What can hang from each mark
z_495: z_55 z_491 z_957
z_9: z_25 z_957
z_965: z_353
z_353: z_491 z_965
z_25: z_9
z_55: z_495
z_957: z_9
z_491: z_353 z_495 z_522 z_679
z_522: z_491

Every row comes from one small tree of marks. The marks that hang from a mark follow it in brackets, in the order of their numbers. Every link used is in the known rows. Which tree was each row made from?
Known rows
z_353{z_491 z_965}: [ -2.7  14.6  16.1  -3.8  14.5   6.8  -4.6   5.3 -12.6  -6.3  10.4  -4.7
  22.5   5.7  -1.8   0.9 -13.3 -18.8   4.7   8.5  -5.3  -1.8   0.6  -3.7]
z_491{z_353{z_965} z_495 z_522}: [ -3.7  -0.2  34.7 -33.4  12.5  23.5  -7.9  14.6   4.4   4.5  10.8   3.7
  34.0 -14.3   0.1  -5.5 -23.9 -19.4  -0.1 -29.9 -21.2  -8.1   6.4   2.2]
z_55{z_495{z_491{z_353{z_965} z_679}}}: [  4.1 -14.9  33.6  15.6   9.9  42.0   0.1  12.6  11.5  10.0   3.3  13.5
  41.8  -9.9   6.5  -8.0 -28.4  -8.8   2.3 -11.8 -23.4  -8.9   1.8   1.5]
z_495{z_55 z_957{z_9{z_25}}}: [ -0.8 -10.6   1.3   1.3 -28.8   1.9   4.3   4.7  19.6  -5.8   4.1  30.0
 -11.5 -16.9  -8.5  -7.9 -12.8  27.7   3.1  -6.4 -10.5  -1.1  -8.0  -1.8]
z_495{z_55 z_491{z_353{z_965} z_522 z_679}}: [ -6.1   6.9  52.9  -9.7   9.8  28.3   4.7   3.2  20.8  18.3   3.6   0.2
  37.7 -17.8  -2.0 -10.8 -33.6   1.6  -1.2 -52.3 -22.0 -13.7   3.7   7.8]
z_495{z_55 z_491 z_957{z_9{z_25}}}: [  1.9  -8.2  10.3  27.7 -30.7  -5.8   7.7   3.5  17.8  -2.7   5.5  32.8
  -5.0 -13.8  -7.0 -14.3 -19.9  34.3   6.6 -15.0 -13.8  -6.9 -10.2  -7.3]
z_25{z_9}: [ -1.3  -2.9  -5.7  -2.7  -2.0   8.5   2.7  -2.8   5.4  -8.5   2.0   0.6
 -16.9  -2.2  -2.9  -4.6  -3.8  11.9   2.5  -6.3  -5.5  -1.2  -5.5  -8.5]
z_55{z_495{z_491{z_353{z_965} z_679} z_957}}: [  0.6 -14.0  51.4  17.9   3.3  38.0  -1.8  13.1  11.6  11.2   7.0  33.3
  42.6 -16.9   5.3  -8.8 -26.3  -0.3   0.8 -15.1 -33.7  -8.0  -0.4   1.0]
z_957{z_9}: [  2.1   4.9 -13.6  -6.8  -7.0   1.0  15.0  -1.6   1.1  -8.5  -6.9  13.5
   2.7   0.6  -3.2  -3.6  -2.3   3.4  -0.9   0.9   4.2   0.6  -4.4   1.6]
z_495{z_55 z_491 z_957}: [ -2.9  -2.9  34.4  28.6 -18.4 -14.8  -4.5  -2.4   2.7   7.4   5.6  20.1
  -5.4  -7.9  -2.3  -8.6 -10.0  25.4   2.5 -30.9 -15.9  -9.9  -7.7   2.7]
z_522{z_491{z_353{z_965} z_495{z_957} z_679}}: [ -1.0   2.7  67.6 -26.3   6.1  39.9   5.7  11.0   4.1  10.6  12.2  32.3
  40.5 -31.5   3.3 -10.7 -22.5 -15.5  -2.0 -25.4 -33.1  -7.0   5.6   4.8]
z_25{z_9{z_957}}: [ -5.0   1.3  -5.3  -3.0  -4.8   8.9  -0.7   2.1   9.4  -6.8  11.4  20.7
 -14.9  -3.3  -4.2  -6.0  -4.6  10.3   2.8  27.6 -14.4   0.6  -3.8 -11.9]
z_957{z_9{z_25}}: [  4.4  -5.8 -23.3  -1.3 -12.1   9.2  12.6   5.4  15.0 -10.2  -0.1  13.6
  -0.5  -6.4  -4.3  -6.3  -9.2   8.5   3.9  16.1   2.5   3.3  -1.8 -10.1]
z_522{z_491{z_495{z_957}}}: [  2.4  -5.2  48.3 -14.1 -11.8  -1.3  -1.8   7.8  -2.1   2.0  15.9  28.1
   3.2 -15.2   2.6 -11.4  -6.7  -1.2   0.7 -22.6 -21.0  -3.3   0.3  -1.4]
z_522{z_491{z_353{z_965} z_495{z_55 z_957} z_679}}: [ -3.4  -2.3  75.3 -26.9  -4.0  37.5  -2.4   9.6   8.9  13.5  12.0  29.2
  28.4 -35.1   0.1 -10.9 -28.1  -6.0  -1.4 -46.7 -35.4 -11.3   1.6  13.7]
z_55{z_495{z_491{z_353{z_965} z_522} z_957{z_9}}}: [ -1.6  -3.4  40.4  -8.3  -0.5  13.1   7.9  16.8  13.6  -1.0   8.7  37.6
  43.3  -7.4   0.5 -17.5 -31.6   3.6   2.1 -26.6 -30.8 -11.5  -5.5  -3.3]
z_495{z_491{z_353{z_965} z_679} z_957}: [ -3.4   9.9  47.1  17.0   8.8  29.1  11.6   2.3   4.3  12.2   2.1  26.8
  44.7 -19.7   1.4  -6.2 -19.5   1.7  -0.3 -14.9 -25.6  -9.0   1.0   0.7]
z_491{z_353{z_965} z_495 z_522 z_679}: [ -2.1  -2.6  49.5 -35.5  13.6  45.4  -1.3  11.8  14.9  12.2   7.6   6.9
  42.5 -24.7   0.3  -4.6 -26.0 -20.2  -4.1 -36.4 -24.1  -4.7  11.1   5.7]
z_495{z_55}: [ -2.5  -5.5   6.4   0.2  -9.3  -2.6  -7.9  -1.7   5.3   3.6   0.1  -2.6
 -12.8  -3.9  -2.8  -1.2  -5.6   9.9   0.2 -19.6  -2.4  -4.5  -3.8   8.7]
z_495{z_55 z_957}: [ -5.6  -4.1  24.9   2.8 -16.3  -6.6  -9.4  -1.1   5.0   4.2   3.8  16.4
 -11.6 -11.4  -4.0  -1.9  -3.5  18.4  -0.7 -23.9 -13.0  -4.4  -6.0   8.5]
z_495{z_55 z_491{z_522 z_679} z_957{z_9{z_25}}}: [  0.0  -8.1  41.9   2.6 -25.9  16.1  14.8   5.5  41.2   9.3   6.3  31.9
   8.9 -24.5  -7.8 -17.8 -27.1  32.3   0.3 -41.1 -19.8  -3.7  -0.4  -6.0]
z_965{z_353}: [  0.7   2.7  -0.3   6.8   9.9  -6.4  10.3   2.1  -8.8   2.5   2.6   1.6
  -6.4   1.5  -0.1   2.1  -5.4   5.1   3.1 -11.7  -1.9   0.4  -3.5  12.2]
z_353{z_491}: [ -1.0   9.2  13.6 -10.3   9.5  -5.4  -2.7   4.4  -5.9  -1.1   9.0  -1.4
  -6.9   5.3   0.1  -2.7  -8.6  -5.3   4.0  -1.0  -3.7  -2.1  -0.3  -3.4]
z_522{z_491{z_353 z_495}}: [  2.1  -2.4  33.5 -33.8   5.9   8.4   3.4  10.1  -0.4   6.9  11.6  12.6
   2.5 -14.4   6.1 -13.0 -17.9  -9.1   2.4 -27.4 -18.9 -11.2   2.0   2.6]

Which tree is each row?
[ -8.1  13.3  22.0 -33.4  21.1  16.6   2.4   7.6   6.6   4.4   5.5  -4.1
  35.4  -7.2  -1.0  -4.2 -18.7 -14.3  -0.9 -16.4 -13.4  -6.5   4.3   0.4] -> z_491{z_353{z_965} z_522}
[ -5.3  14.6  32.4  -7.2  18.9   8.7   7.0   6.2   4.7   6.8   6.3  -0.3
  41.8  -4.2   0.7 -11.4 -25.5  -7.4   3.0 -25.5 -16.8 -12.6   2.3  -4.8] -> z_495{z_491{z_353{z_965} z_522}}
[ -2.1   2.5  61.5 -23.6   8.0 -10.6  -3.2  15.5  -4.7   6.7  26.5  21.6
  -7.3  -7.8  -1.8  -6.9 -21.8   3.1   4.2 -48.9 -27.6  -2.6   0.4   7.4] -> z_965{z_353{z_491{z_495{z_957} z_522}}}
[ -0.2  -8.9  66.3  -2.0  -5.4  11.1  -5.2   9.1  -1.0  13.6  18.4  27.2
 -17.8 -21.0  -2.8  -2.0 -24.9  12.6   2.2 -56.1 -28.9  -3.5  -2.8  22.4] -> z_965{z_353{z_491{z_495{z_55 z_957} z_679}}}
[  3.9  -7.2  62.8 -16.4 -11.2  22.1   4.2   7.0   9.1   9.7  11.3  31.4
  11.3 -25.0   2.6 -10.4  -8.7  -1.5  -3.1 -28.5 -23.5   0.0   5.3   2.3] -> z_522{z_491{z_495{z_957} z_679}}
[ -1.3  -6.4  51.9  -0.7  -6.3 -11.6 -10.9  11.0 -11.7   5.7  22.3  23.5
 -26.6 -10.9  -3.3  -3.5 -22.6  14.4   6.6 -49.3 -26.3  -6.9  -7.9  18.6] -> z_965{z_353{z_491{z_495{z_55 z_957}}}}
[  1.9   4.2  63.7 -32.5   1.6  13.4  19.1  12.1   7.6   6.1  16.2  38.1
   2.9 -17.6  -4.4 -10.1 -26.8   5.2  -0.8 -54.5 -25.9   1.4   0.7  12.8] -> z_965{z_353{z_491{z_495{z_957{z_9}} z_522 z_679}}}
[ -3.3   2.8  79.4 -26.4   3.9  30.6  -9.8  14.0   7.9   6.5  20.6  20.7
  36.6 -20.3  -3.3  -4.9 -24.1 -17.3  -1.9 -32.9 -30.0   0.5   9.0  -1.3] -> z_353{z_491{z_495{z_957} z_522 z_679} z_965}
[  0.5   4.4  35.1 -27.2  11.1  22.2   0.5  11.5  -7.8   1.5  11.9   9.6
  31.1 -14.5   4.1 -10.1 -22.7 -23.5   3.2 -17.0 -20.5 -10.4   2.6   2.0] -> z_522{z_491{z_353{z_965} z_495}}
[ -0.2  -9.0  48.3 -42.4   7.8  33.7   0.2  10.7  22.5  17.7   6.9  10.2
  13.2 -24.5   2.2  -8.1 -20.9  -6.0  -4.7 -46.4 -22.8  -5.1  10.4   6.0] -> z_491{z_353 z_495 z_522 z_679}
[ -7.1  -0.3  71.2 -24.3  -6.4   4.9 -21.9  13.4   2.1   1.9  24.8  14.7
  15.6 -14.0  -6.6  -6.9 -27.7  -6.5   2.4 -46.8 -30.2  -7.6   0.3   4.1] -> z_353{z_491{z_495{z_55 z_957} z_522} z_965}
[  0.4 -18.0  52.5 -25.6 -13.6  24.9 -11.2   6.5  25.3  15.5   6.8   3.9
   0.5 -22.7  -3.2  -5.9 -18.0   2.6  -5.5 -59.7 -17.2  -2.7   7.0  11.8] -> z_491{z_495{z_55} z_522 z_679}
[  2.6  -1.0  58.5 -29.3  15.6  16.2   4.4  13.9   6.3  13.4  19.1   5.7
  -0.4 -10.8  -0.4  -5.0 -26.5  -7.1   1.3 -52.5 -19.8   0.3   7.2  11.5] -> z_965{z_353{z_491{z_495 z_522 z_679}}}
[  1.5  -5.4  33.1 -11.8   9.3  47.2  -2.2   8.4   3.3   8.5   2.8  11.7
  36.5 -23.2   1.5  -0.1 -20.5 -19.0  -2.1 -17.4 -20.2  -4.8   6.8   7.4] -> z_491{z_353{z_965} z_495 z_679}
[ -0.6   9.0  33.9 -36.0  15.3  25.9  17.8   2.9  13.3  14.8   1.7   8.8
  11.8 -17.2   5.6 -11.8 -14.4  -5.5  -2.3 -21.6 -13.1  -6.2   5.3   4.4] -> z_522{z_491{z_353 z_679}}
[ -3.4  12.3  46.1  -9.6  20.0  30.6  13.1   5.0  16.0  15.3   3.0   2.8
  50.5 -13.5   1.0 -10.3 -27.9  -7.9  -1.2 -31.6 -19.3  -9.1   7.7  -1.1] -> z_495{z_491{z_353{z_965} z_522 z_679}}
[ -3.3  -5.9  84.0 -25.8  -0.8   9.8  -4.5  12.4  11.0  17.9  23.1  23.0
 -11.4 -21.9  -4.3  -7.2 -29.9  11.1   0.4 -75.5 -32.8  -3.7   1.4  20.0] -> z_965{z_353{z_491{z_495{z_55 z_957} z_522 z_679}}}
[  1.7 -11.9  53.0 -17.6  -5.6  25.0  15.4  13.5  31.9  12.1   4.7  43.8
  22.4 -16.9   2.7 -20.8 -28.8  16.7  -2.9 -43.6 -31.7  -8.4  -1.2   0.8] -> z_55{z_495{z_491{z_353 z_522 z_679} z_957{z_9}}}
[ -0.2 -11.6  41.9 -22.8 -19.6  30.1   5.4   4.6  17.1   9.4  -0.6  44.7
  -1.7 -33.2  -3.4  -9.0 -21.8  16.9  -4.6 -49.3 -27.3  -8.9  -4.0  18.5] -> z_491{z_353 z_495{z_55 z_957{z_9}} z_679}
[ -2.6  -1.6  55.6 -37.4 -18.9  -6.7  -5.8  10.2  10.0  -1.1  17.5  31.1
 -10.9 -13.3  -7.8 -13.8 -25.2  11.2   0.9 -56.9 -24.1  -7.5  -5.1   6.3] -> z_353{z_491{z_495{z_55 z_957{z_9}} z_522}}
[ -9.4   7.7  70.7  -6.5   3.3  25.1   3.7   3.8  20.9  19.4   7.1  19.7
  38.9 -25.3  -3.4 -12.1 -31.0  10.3  -2.3 -55.3 -32.0 -13.2   1.2   7.2] -> z_495{z_55 z_491{z_353{z_965} z_522 z_679} z_957}
[ -1.6   4.5  46.7 -27.5   9.9  11.3 -13.5  14.8  -3.7  -2.4  20.6  -1.6
  27.0  -3.0  -2.5  -4.7 -23.9 -25.1   3.3 -23.4 -17.0  -2.7   6.4  -4.6] -> z_353{z_491{z_495 z_522} z_965}
[ -2.4  14.7  36.8 -29.4  21.2  38.1  16.3   4.3   6.4   9.5   2.4   5.8
  41.1 -16.8   3.6  -8.4 -19.3 -19.2  -1.4  -9.9 -14.8  -5.8   5.9   4.0] -> z_522{z_491{z_353{z_965} z_679}}
[  3.3 -17.9   9.1  -1.8 -19.4   6.0   0.3  10.0   8.7  -8.1   1.9  38.5
   1.3  -3.2  -0.2  -7.4  -6.2  11.0  -0.8  -1.1 -14.6   1.1  -8.1   1.5] -> z_55{z_495{z_957{z_9}}}
